Each row was made from one small tree. Brackets hold a mark, then the marks that hang from it, in alphabetical order. Every link used is in the known rows. Write each row's tree.
In the rows, zero is written as 128.
Known rows:
{Y {H {Z {S P V}}}}: [158 148 124 122 225 149 130 107 115 108 115 126 157 142 108 116 147 136
  66 153 139 165  97 196  93  98 153 142]
{U {M B X {Y H}}}: [149 123  93 161 182  77  84 126 160  78 129 135 125 151 118 111 147 136
  99  81 157 120  85 117 140 113 164 154]
{Y H}: [136 128 124 131 162  91 132 116 143  68 104 105 150 144 122 128 159 179
 110 113 152  97  75 132 112  84 128 135]
{X {M B Y} {S K {V L}}}: [141 114 120 129  89 152 114 141 139 182 132 127  58 117 186 127  99  23
 119 138 133 154 138 116 191 137  86 117]
{W {V {S K {T L}}}}: [113  70 116 113 155 155 135 160 131 155 144 111 128 116 146 133  91 111
 138 156 128 124 132 128 155 124 116  99]
{V {L T} {S P}}: [120 149 151 101  83 141 107 131 101 134 144  69 152 109 100 142 131 146
 136 129 128  98 149 100 169  76 153 124]
{Y {H {Z {S K P T V}}}}: [156 141  99 130 210 164 130 124  91 135 134 148 144 119 130 116 130 129
  86 144 115 205 117 192 115 149 148 147]
{M B K X Y}: [130 128 125 144 180 116  66 144 134 132 139 156 112 102  83 107 153 110
 113  84 139 149 153  71  89 150 141 163]
{V {S K}}: [126 109 129 115  67 109 116 135 119 123 131 104 139 126 169 134 122 157
 121 113 131 123 102 122 159 122 104 109]
{W {V S}}: [124 100 152 100 171 117 136 111 137 142 134  98 162 138 130 130 120 180
 111 150 141  95  96 137 142  78  95 106]
{U {M Y}}: [132 125 122 150 117 110 125 113 163  78 115 110 126 175 133 110 137 164
 136 126 139  78  82 120 149 102 172 127]
{X M {S K P T {V L}}}: [120 148 131 123 112 142 140 129 104 177 138 145  97  84 171 141  98  92
 149 146 100 143 174 145 173 173  98 128]
{G B P}: [139 136 140 156 160  88 149  95 130 206 124 117 151 185 127 142 168 144
 139 121 119 107  97 139  99  48 124 136]
{V L}: [119 142 157 121  96 123 140 120 118  82 103  78 124 145 109 133 142 173
 144 129 133  91  88  98 107  98 133 112]
{U {M B {X S} Y}}: [134 124 116 155 135  87 114 129 185  91 128 169 119 158 133 116 137 101
 130 102 148 117 133 115 151 143 131 139]
{H Y {Z {S K P T V}}}: [140 130 127 129 168 205 148 121 117 167 136 138 142 144 136 110 119 141
  87 144 116 219 155 183  88 187 151 135]
{G P}: [125 135 154 146 143 109 138 105 132 154 115 124 160 161 119 137 137 175
 130 114 122  88  91 135  96  74 137 120]
{X {S K {T L}}}: [114 100 104 145  98 137 161 169 158  98 118 148 103 127 156 138 119  67
 165 141 132 121 159 119 133 165 112 115]
{S K P V}: [127 153 142 135 146 156 118 138  92 179 133 149 152 102 132 130 135 149
  86 103 119 133  87 147 114 132 167 125]
{L T}: [124 140 151 124 119 144 137 127 143 105 125 111 162 139  94 133 142 180
 123 131 140  63 110 107  92  79 178 142]
{H Z}: [113 139 139 136 136 133 152  92 165  89 103 107 145 163 102 121 157 185
 128 143 133 110 110 128  89 133 117 123]
{S K T V}: [128 123 133 118 150 176 137 144 107 152 129 163 148 105 151 130 119 153
 139 119 118 130  96 137 113 136 160 141]
{X {M K} S}: [117 120 139 135 110  72 128 106 160  91 113 128  92 121 150 126 132 108
 155 153 134  87 182 122 127 137  61 131]
{U {M K X}}: [119 138 148 147 156  80  91 121 123  62 114 129 133 124 132 117 138 190
 143 104 131  75 112 116  83 127 166 145]
{V {S T}}: [120 108 114 101  98 119 131 122 145 107 134 132 161 122 124 134 129 162
 188 127 130 116 146 114 156 116 109 135]
{U {M B K X Y}}: [131 123 118 159 154  93  64 134 142 104 134 150 102 133 110 103 141 115
 132  85 138 117 134  87 119 134 165 154]
{M K}: [122 131 147 135 134 107 114 123 120  83 109 118 126 123 111 120 154 152
 142 118 133  93 123 100  88 111 129 134]
{X M S}: [118 127 132 129  90  77 157  96 180 101 114 131 116 143 140 139 127 128
 142 155 138  77 152 137 132 138  66 121]
{S T}: [118 131 127 122 124 126 151 119 145 107 123 143 153 133  96 129 141 177
 166 121 124 105 123 110  99 130 142 141]

Write each row's tree:
[129 130 155 102 135 169 163 136 135 105 107 141 127 111 154 136 123 113
 180 153 130 109 134 130 139 108 117 131] => {X {S T {V L}}}
[121 155 138 123 131 177 125 147  66 171 136 133 130  88 132 135 118 144
 138 112 101 150 113 122 137 142 166 131] => {S K P T {V L}}
[142 117 100 144 159  70 128 107 190  88 116 110 100 140 155 120 137 115
 106 155 157 109 141 136 176 129  71 145] => {X {M {Y H}} S}
[118 102 150  87 162 141 144 118 118 136 135  83 143 122 126 133 105 178
 164 160 125 112 123 114 167  91  96 112] => {W {V L {S T}}}
[122 106 164  91 151 128 133 116 117 128 126  58 137 135 130 132 110 180
 122 157 138  94  93 122 153  68  96  93] => {W {V L S}}
[128 132 160 103 111 134 148 112 147 118 105 112 102 119 165 140 109 105
 149 168 136  87 128 141 142 101  86 118] => {X M {S {V L}}}
[135 127 107 150 139 106 108 158 149 155 141 171 111 115 136 122 135  90
  84  90 142 169 137  95 136 194 106 137] => {M B {X {S K}} Y}
[110 105  88 129  75 141 114 166 119 147 148 130 127  98 122 140 114  76
 153 117 116 152 170 121 170 162 135 117] => {V {S K P {T L}}}
[118 155 127 139 153  80 123 129 150 147 139 194 149 113  83 136 157  99
 106  81 136 142 164 119 107 169 106 138] => {M B {X {S P}}}
[124 127 125 144 116  73 130 117 176  80 120 172 134 159 138 132 135 107
 145  98 146  94 126 126 124 129 121 127] => {U {M B {X S}}}
[126 113 125 153  84  88 102 115 143  80 115 136 103 156 133 117 144  89
 172  95 135  91 120 104 128  88 146 123] => {U {M B K}}
[126 135 122 134 148 149 163  95 150 121 127 124 146 173  79 110 141 160
 118 149 121 195 183 157  80 184 129 138] => {H Y {Z {S P T}}}
[123 119 113 127  68  74 147 101 192 122 123 154 104 150 129 137 130  68
 147 132 142 107 166 124 142 134  55 120] => {X {M B} S}
[120 159 149 111 158 177 132 129  94 147 126 139 146  93  98 133 132 139
 160 124 112 129 123 125 124 114 172 142] => {S P T {V L}}
[142 151 124 131 100 104 130 139  75 130 136 130 135 140 101 128 130 144
  70 118 113 157 101 144  92 145 146 114] => {Z {S K P}}
[132 120 100 138  94 105 111 107 177 153 139 133  98 147  96 120 131  88
 128 118 139 128 142  99 140 131 109 138] => {X {M B Y}}
[117 148 143 110  59 142  98 147  76 154 152  67 137  99 135 142 118 138
 110 118 117 122 136 101 178 108 152 114] => {V {L T} {S K P}}
[105 130 102 152 114 143 132 162 117 140 137 147 121 106  96 136 129  98
 142 113 111 142 147 118 113 175 168 123] => {S K P {T L}}
[122 111 103 154 127 179 152 140 142 124 128 110 104 168 104 115 121  92
 107 156 121 210 185 156  78 205 145 118] => {H Y {Z {S K P {T L}}}}
[109 124 135 109 149 134 127 135  71 186 157  93 135  97 137 134  99 165
 119 139 103 151 132 124 188 136 103 103] => {W {V L {S K P T}}}
[151  98 127  98 144 190 148 164 128 108 118 156 132 131  95 128 110  72
 158 168 135 118 118 152  64  93 183 135] => {Z {S {T L} V}}
[114 130 103 121  87 115 113 134 103 161 158 140 152  93 134 136 122 146
 146 100 106 161 155 122 178 162 118 127] => {V {S K P T}}
[149 149 138 107 119 177 128 155  46 160 138 135 124 100 120 130 106 119
 114 136 100 176 110 145 111 129 169 129] => {Z {S K P T {V L}}}
[123 114 105 141  54  76 140 118 166 149 131 151  87 143 169 140 118  64
 126 123 130 131 154 119 155 158  52 109] => {X {M B} {S K}}
[129 132 146 114 120 182 135 147  82 137 121 121 124 101 154 134 111 147
 151 126 113 132  93 118 125 123 157 128] => {S K T {V L}}
[152 107 150 120 150 200 148 120 128 132 111 101 129 179 167 108 116 151
  66 156 143 182 102 181  69 142 138 116] => {H Y {Z {S K V}}}
[164 118 107 119 192 168 140 130 109 103 120 137 134 139 154 116 123 143
 100 155 128 181  94 186 102 129 140 145] => {Y {H {Z {S K T V}}}}
[125 166 166 122 127 198 110 154  66 173 138 101 140  92 128 139 122 138
  93 120 117 112  97 118 125 100 205 129] => {S K P {V {L T}}}
[125 115 140 110  38 116 114 139  96 108 123  60 114 126 169 138 116 146
 137 122 128 127  98 103 172 107  97  96] => {V L {S K}}
[124 142 102 162 117  86 121 122 146 168 145 133  93 115 144 124 121 105
  85 136 118 143 167 132 185 192  88 127] => {X {M Y} {S K P}}
[154 148 147 105 162 150 130 129  92 148 129 152 162 127  87 125 131 126
  88 136 127 137  97 167  81  91 177 134] => {Z {S P V}}
[111 133  95 142 112  73 118 110 153 158 146 194  89  97 109 128 135  26
 185 116 111 147 252 111 158 175  64 150] => {X {M B K} {S P T}}
